Every row comes from one small tree of marks. Brackets hold a mark, then the marks that hang from it, in alphabetical order. Every link used is in the known rows. Which tree was each row made from?
(in the rows, 128 means zero)
Known rows:
(zaganef (bilam (radu (bobis (nesus nedil)) kozi))): [141 144 148 119 159 117 193 129 100 166 129 172 151 101 195 113 152  50
 101 103 183  98  86  98 171 131 107 125 167 104  92 147 147 161 128  83
 134 190 136 145 136 130 123 132 109 118 205 154 154 147]
(bakefa (duti dibid)): [110 147 109 142 108 126 137 124 125 133 116 100 137 114 145 130 124 120
 145 146 157 101 140 103 127 103 128 133 156 133 148 118 117 158 111  86
 120 123 133 130 108 131 124 145 142 178 144 157 106 137]
(radu bilam): [123 128 123 146 144 108 164 125 114 148 118 118 124 122 137 127 105 107
 118 140 155  99 135 122 142 117 153 128 138 109 104 116 103 146 116  94
 149 115 134 131 132 130 103 134 151 147 148 137 137 140]
(bakefa (duti (dibid nesus))): [109 141 105 139 122 122 139 121 106 163 119 102 130 107 157 118 135 102
 138 131 169  86 144 107 125 104 127 137 147 136 152 118 111 155 119  77
 112 126 130 147 101 159 141 170 137 171 155 173 128 130]
(nedil (nesus nusu)): [116 148  97 144 118 119 144 147  85 161 129 117 154 121 142  97 108 113
  95 139 165 120 132 118 118 131 109 128 159 122 124 124  80 159  86 107
 124 155 137 134 107 133 123 104 135 137 164 179 147 144]
(bilam (radu (bobis nesus) kozi)): [155 145 143 133 137 138 164 118 104 170 151 166 132 108 170  99 149  72
 122  95 193  70 109 110 157 141 116 124 146 114  81 139 131 159 110 101
 132 160 119 112 114 141 153 135 111 125 191 119 167 150]
(bobis (nesus bakefa nedil nusu) (radu kozi)): [100 170 115 152 157 126 217 134  72 174 163 173 143 101 215 113 102  57
  96 132 162 109 137  76 141 175  67 105 218 139 103 142  98 144 112  89
 109 241 122 139 137 170 125 100 104 125 178 190 147 107]
(duti bakefa dibid): [117 154 113 140 121 108 113 142 107 141 114  93 133 144 140 120 103 131
 124 155 159  94 134 106 147 117 125 116 165 140 126 115 103 139 114  93
 154 141 141 128 131 114  83 155 135 192 123 146 114 132]
(dibid (nesus nusu)): [125 139  99 165 135 125 153 129  88 174 133 120 133  95 159  94  98 100
 103 113 163 101 133 121 123 126 116 126 154 130 119 130 102 152 123  93
 130 154 134 152 139 158 135 113 145 142 162 188 156 129]
(dibid nesus): [127 140 114 164 150 118 136 127 100 165 123 120 119 101 159 104 123 102
 118 119 183  95 129 132 129 121 127 127 127 125 116 118 101 152 125  85
 126 125 132 148 132 151 135 144 138 126 151 159 161 112]
(nesus (bakefa duti) nedil nusu): [101 163 109 167 125 119 215 137  77 150 147 137 160  98 200 133  79  89
  98 159 134 134 122  76 126 114  94 130 217 131 161 148 107 156 123  97
  92 167 115 149 149 127 142  95 143 137 173 202 112 122]
(radu bilam (bobis (nesus dibid)) kozi): [156 123 142 108 145  65 177 108  95 180 148 163 123 163 158  95 148  44
 122 118 163  72 113 108 154 157 133 105 176 110  72 128 125 119 113  63
 122 163 102 126 124 158 127 136 128 128 188 123 144 139]
(dibid (nesus (bakefa duti) nedil nusu)): [103 155 105 165 142 117 215 132  72 168 144 139 153 103 210 113  94  77
  90 140 148 121 127  82 120 110  89 140 215 137 166 147  99 155 132  89
  75 174 110 168 142 158 157 120 131 125 187 212 126 111]
(bobis (nesus bakefa dibid) (radu (bilam zaganef))): [141 140 140 123 140  75 202 119  82 163 160 160 140 158 195 125 113  42
 126 123 156  61 144  63 193 159 103 117 158 139  87  94 107 132 106  78
 122 196 100 140  85 181 131 123 139 124 156 127 130 109]
(bilam (radu (bobis nesus) kozi) zaganef): [186 142 157 123 137 132 164 119 107 160 155 172 141 114 185  84 148  51
 123  85 187  53 106  95 160 135 105 129 130 125  90 126 149 152 113  94
 126 177 126 114  90 143 160 125 102 126 185 112 158 134]
(radu (bobis (nesus nedil)) kozi): [138 147 138 135 155 116 177 112  97 154 131 169 134 117 178  95 151  52
 104 137 179  93  93 107 134 154 106 105 174 105 107 147 135 146 119  71
 108 166 135 135 136 136 124 130  99 128 182 156 159 127]
(kozi (radu bilam (bobis (nesus bakefa nusu)))): [115 139  95 136 144  88 196 133  86 187 130 142 153 162 179 100 100  89
 103 122 137  87 123  84 181 132 146 124 201  91 113 129  92 132 111 105
 101 172 126 154 161 152 125 126 134 154 221 157 154 160]
(nedil (nesus bakefa (bobis (radu bilam)))): [104 160 143 125 147  87 184 142  98 177 142 149 144 163 163 127 145 118
  91 155 143 108 151  87 165 129 132 123 165 138 101 126  55 155  76 109
 125 178 109 110  93 168 120 130 128 137 175 145 136 137]
(bilam radu zaganef): [167 144 140 153 128 144 156 135 102 134 139 133 139  94 168 115 116  86
 131 111 178  87 127 106 164 109 106 143 104 131 107 109 123 158 115 114
 151 145 128 131 101 125 134 102 139 130 146 126 145 125]
(dibid (nesus bakefa (bobis radu) nedil nusu)): [109 168 125 158 146 106 221 138  77 175 162 159 143 116 208 123 116  88
  71 152 145 123 131  69 152 135  77 126 195 143 116 146  74 154 120  98
 112 223 106 141 145 190 129  86 132 141 181 208 145 118]
(duti bakefa (dibid (nesus bobis nusu))): [134 168 120 141 118  89 139 143  89 180 136 112 138 158 166  93 117 128
  89 134 143 101 130  84 141 103 107 125 193 153 124 130 100 128 118  86
 146 182 126 142 145 163 101 133 136 194 162 194 131 135]
(duti bakefa (dibid (nesus bobis nedil nusu))): [126 170 126 145 129  87 174 136  82 174 133 125 141 145 180 102 120 116
  70 161 140 113 118  76 140 109  86 127 210 145 133 139 103 123 129  83
 132 196 125 157 151 163  81 114 132 189 163 222 127 127]
(nesus bakefa bobis dibid): [128 173 140 163 119  53 159 140  96 157 158 153 129 159 175 130 129 102
 110 150 143 132 111 115 162 146 101 111 170 141  92 124  99 120 104  91
 110 160  89 129 141 139 146  86 169 128 143 149 136 109]
(duti bakefa (dibid (nesus (bobis radu)))): [121 162 140 128 136 104 140 133 100 166 134 110 127 152 168 114 153 126
 115 142 156  83 149  79 161 109 113 126 148 154 114 127  86 152 116  89
 154 182 126 117 111 177  92 161 132 192 144 165 127 131]
(duti bakefa (dibid nesus)): [118 153 117 146 140 105 116 143  95 165 113  98 124 142 150 103 116 116
 119 134 177  74 128 108 139 115 124 121 162 148 131 113  98 134 125  86
 144 146 131 148 131 143  98 177 137 177 143 162 131 120]
(zaganef (bilam (radu (bobis (nesus bakefa)) kozi))): [130 155 137 119 148  96 178 145 110 177 149 170 151 122 196 107 128  74
 118  76 183  88 102 104 184 133 131 126 185 126  73 139 131 147 111  97
 127 196 114 149 144 134 158 149 116 116 205 124 146 144]
(bobis (nesus bakefa nedil) (radu (bilam zaganef))): [122 152 141 135 161 115 233 124  86 153 141 166 146 124 212 125 108  48
 102 141 160  68 133  53 181 147  97 119 166 123 116 112 107 146 118  90
 119 201 129 152  99 169 107 133 113 125 162 154 136 104]

Which tree is each row?
[118 176 128 156 135  73 222 135  71 159 173 160 138 138 198 147 111  75
  84 171 119 145 117  65 169 160  60 116 210 143  96 141  86 141 106  94
 106 223  83 127 148 174 117  46 160 146 164 196 125 121] -> (nesus bakefa (bobis radu) dibid nedil nusu)
[130 143 136 130 148 112 203 130 101 162 152 146 140 135 192 111 105  63
 120 117 162  57 156  63 186 141 120 120 149 133 102 102 104 145 110  90
 128 187 124 138  90 169 127 141 115 134 164 132 136 117] -> (bobis (nesus bakefa) (radu (bilam zaganef)))
[184 133 153 122 147 128 163 134 109 141 147 158 134 111 166  97 136  61
 118  97 171  69 107 113 149 120 118 140 130 122  89 135 139 148 112  95
 139 163 125 111 111 128 144 108 107 139 176 106 143 143] -> (bilam (radu bobis kozi) zaganef)
[108 155 107 152 106  87 187 142  76 163 166 125 154 130 183 133  86  81
 127 138 128 128 133  87 140 130  93 130 209 144 132 132 103 139 110  92
  95 167  84 142 137 147 166  90 167 139 163 171 107 128] -> (nesus (bakefa duti) dibid nusu)
[142 122 146 123 170 125 171 128 110 154 132 137 122 118 170 112 134  54
 129 120 150  71 161 107 140 132 134 129 134 128  87 118 115 142 111  74
 156 183 140 115  97 154 105 116 108 150 146 123 129 120] -> (bobis (radu (bilam zaganef) kozi))
[103 162  97 159 136  93 141 140  93 164 123 131 118 137 150 113 102 109
 117 122 181  85 132 119 154 130 124 123 176 149 128 109  85 132 109  95
 113 145 121 161 132 161 139 160 139 154 153 156 135 114] -> (duti (dibid (nesus bakefa)))
[108 169 114 146 129  61 141 152  70 161 139 142 141 158 153 121 125  95
 104 148 171 121 119 118 154 153  97 109 177 140 109 114  72 124  81 101
  98 154  96 138 105 140 139 111 152 105 155 149 135 112] -> (nedil (nesus bakefa dibid))
[177 115 133 110 139  99 195 122 106 179 148 163 145 136 177  67 107  47
 103 100 146  58 125  83 140 137 138 121 178 110  90 130 138 121 112  71
 128 187 142 136 121 162 136 114  97 150 197 143 144 148] -> (radu (bilam zaganef) (bobis (nesus nusu)) kozi)
[106 172 118 174 143 112 185 125  83 153 137 161 140 110 196 118 107  82
  94 147 176 112 110  90 166 151  91 102 176 124 126 127 111 133 123  95
  97 161 123 162 138 130 136 122 125 106 157 172 152 100] -> (bobis (nesus bakefa nedil))
[ 93 164  88 141  99 110 166 143  98 155 142 113 146 119 161 136  73 115
 119 139 142 109 144  75 139 111 116 137 217 143 149 124 103 150 106  97
 104 162 118 150 133 147 145 122 143 180 163 181  94 146] -> (nesus (bakefa (duti dibid)) nusu)
[156 115 115 125 138 100 185 127  96 176 119 133 157 149 184  82 122  73
 114 111 132  69 125  70 176 123 142 134 157  82 114 114 128 135 114  89
 118 169 146 152 127 149 112 109 119 161 206 153 159 155] -> (kozi (radu (bilam zaganef) (bobis (nesus nusu))))
[116 174 151 159 119  70 208 128  86 155 158 156 151 144 207 143 145  83
 112 171 129 151 108  83 154 124  76 114 199 135 139 146 120 130 119  76
  81 165  76 137 132 131 152  82 158 124 156 179 109 103] -> (nesus (bakefa duti) bobis dibid nedil)
[125 174 121 163 117  92 175 151  99 166 161 145 138 134 177 118  94 127
  96 143 132 139 131 101 151 122 114 118 188 136 102 138  90 140 107 113
 126 178 113 136 159 139 141  78 149 146 157 176 138 132] -> (nesus bakefa bobis nusu)
[157 119 127 127 147 102 163 120 109 162 108 134 147 155 176  92 145  69
 131 120 152  60 122  89 179 122 146 131 125  79 116 109 130 136 120  82
 116 142 144 142 121 135 110 138 110 148 192 125 165 143] -> (kozi (radu (bilam zaganef) (bobis nesus)))
[153 125 132 129 155 102 198 121 100 153  98 150 151 145 191  99 152  51
 108 145 144  74 101  77 180 130 124 126 142  78 133 119 136 131 132  75
 107 152 149 156 126 131  96 125 107 142 198 151 160 131] -> (kozi (radu (bilam zaganef) (bobis (nesus nedil))))
[145 123 139 119 156  98 168 122 121 161 126 142 119 141 140 105 133  80
 111 127 151  86 124 131 131 124 170 126 161 108  85 145 116 139 111  79
 140 134 130 118 150 135 109 141 121 155 177 115 133 154] -> (radu bilam bobis kozi)
[124 153 125 146 122 123 167 133 109 157 158 121 136 106 165 120 124 114
 109 149 131 126 149  88 146 129 110 120 146 129  96 135  92 172 103 108
 150 187 124 104 127 161 118  75 145 166 152 179 135 153] -> (nesus (bobis radu) nusu)
[133 154 153 134 143  91 151 127  99 164 158 145 117 134 176 126 176  73
 132 139 145 123 135 118 142 162  97 108 152 141  58 135 112 138 100  79
 138 194  98  93 116 160 125  83 142 134 143 145 142 116] -> (nesus (bobis (radu kozi)) dibid)
[143 126 142 127 149 128 183 113 109 156 134 137 140 117 178 111 125  66
 133 118 162  56 157  68 168 140 124 125 117 118 102  95 115 158 114  83
 148 174 144 130  75 168 112 136 120 146 152 137 144 126] -> (bobis nesus (radu (bilam zaganef)))
[122 175 135 147 117  44 146 150  76 173 153 163 144 180 164 119 152 108
  97 155 152 135 110 110 159 147  91 104 181 141 103 120  75 119  77  98
  95 173  94 130 104 142 146  94 151 106 157 158 145 112] -> (nedil (nesus bakefa bobis dibid))
[126 148 103 164 128  87 187 126  74 142 140 131 136 113 169 129 100  67
  92 164 142 140 102 101 139 152  74 116 190 117 115 132 111 134 119  87
 117 166 112 147 148 140 106  59 166 139 150 201 131 124] -> (nesus dibid nedil nusu)
[136 161 132 158 118  73 192 129  80 154 147 150 143 127 183 128 123  86
  82 168 126 155 103  94 147 146  72 117 188 123 108 139 115 130 120  86
 115 178 102 136 153 147 110  42 164 143 155 207 135 127] -> (nesus bobis dibid nedil nusu)
[134 157 142 171 148 106 175 123  95 162 126 151 128 109 185 106 161  97
  88 151 159 123 108 111 135 119  95 118 141 123 121 141 113 147 131  83
 112 147 128 143 135 147 126 110 135 122 157 188 165 104] -> (dibid (nesus bobis nedil))
[142 130 143 120 163 103 207 105  98 165 125 172 131 130 169 102 145  51
  96 135 166  84 107 100 144 146 132 109 185  94 102 148 123 135 125  70
 115 161 130 138 137 141 108 142 102 132 194 151 155 141] -> (radu bilam (bobis (nesus nedil)) kozi)
[113 155  88 151 131 100 165 144  88 179 139 136 155 147 187  99 103  96
 110 125 149  97 116  83 169 139 118 118 192  99 119 135 102 138 111 111
  89 173 125 150 165 145 142 120 129 148 206 163 164 144] -> (kozi (radu (bobis (nesus bakefa nusu))))
[151 115 130 129 155  96 160 132 116 145 101 113 143 150 158 104 131  82
 124 137 134  70 116 109 168 106 162 138 123  81 124 119 117 133 117  86
 134 127 141 138 135 117  93 123 122 159 185 115 144 151] -> (kozi (radu (bilam zaganef) bobis))
[134 163 118 139 148 100 209 137  81 168 153 185 143 122 202  87 101  51
  79 133 160 104  99  79 142 161  99 107 234 118 111 159 116 132 113  83
  84 206 122 146 165 148 144 103 102 126 196 175 143 129] -> (radu (bobis (nesus bakefa nedil nusu)) kozi)
[107 167 114 158 111  87 218 123  62 167 163 158 164 123 224 126 104  54
 105 145 143 121 114  58 152 152  62 115 231 132 145 132 121 136 123  80
  76 199  89 162 123 155 158  88 150 118 176 204 118 112] -> (bobis (nesus (bakefa duti) dibid nedil nusu))
[124 172 121 138 108  48 165 152  66 184 166 158 152 169 167 108 121 109
  81 151 138 150 118  95 152 145  86 116 207 140 105 130  76 117  75 104
 101 197  88 128 115 158 146  63 153 123 169 186 139 122] -> (nedil (nesus bakefa bobis dibid nusu))
[116 173 137 157 110  72 226 130  77 163 171 152 157 142 213 134 119  82
  90 170 113 158 111  67 148 124  72 121 230 139 142 146 115 133 119  82
  85 190  78 139 144 147 146  54 160 136 166 209 100 116] -> (nesus (bakefa duti) bobis dibid nedil nusu)
[113 172 150 163 136 103 205 123  87 169 143 158 144 122 218 122 147  92
  93 151 145 128 111  88 136 102  92 125 182 134 157 145 105 144 131  79
  80 159 103 152 128 150 158 125 134 121 174 192 133  97] -> (dibid (nesus (bakefa duti) bobis nedil))
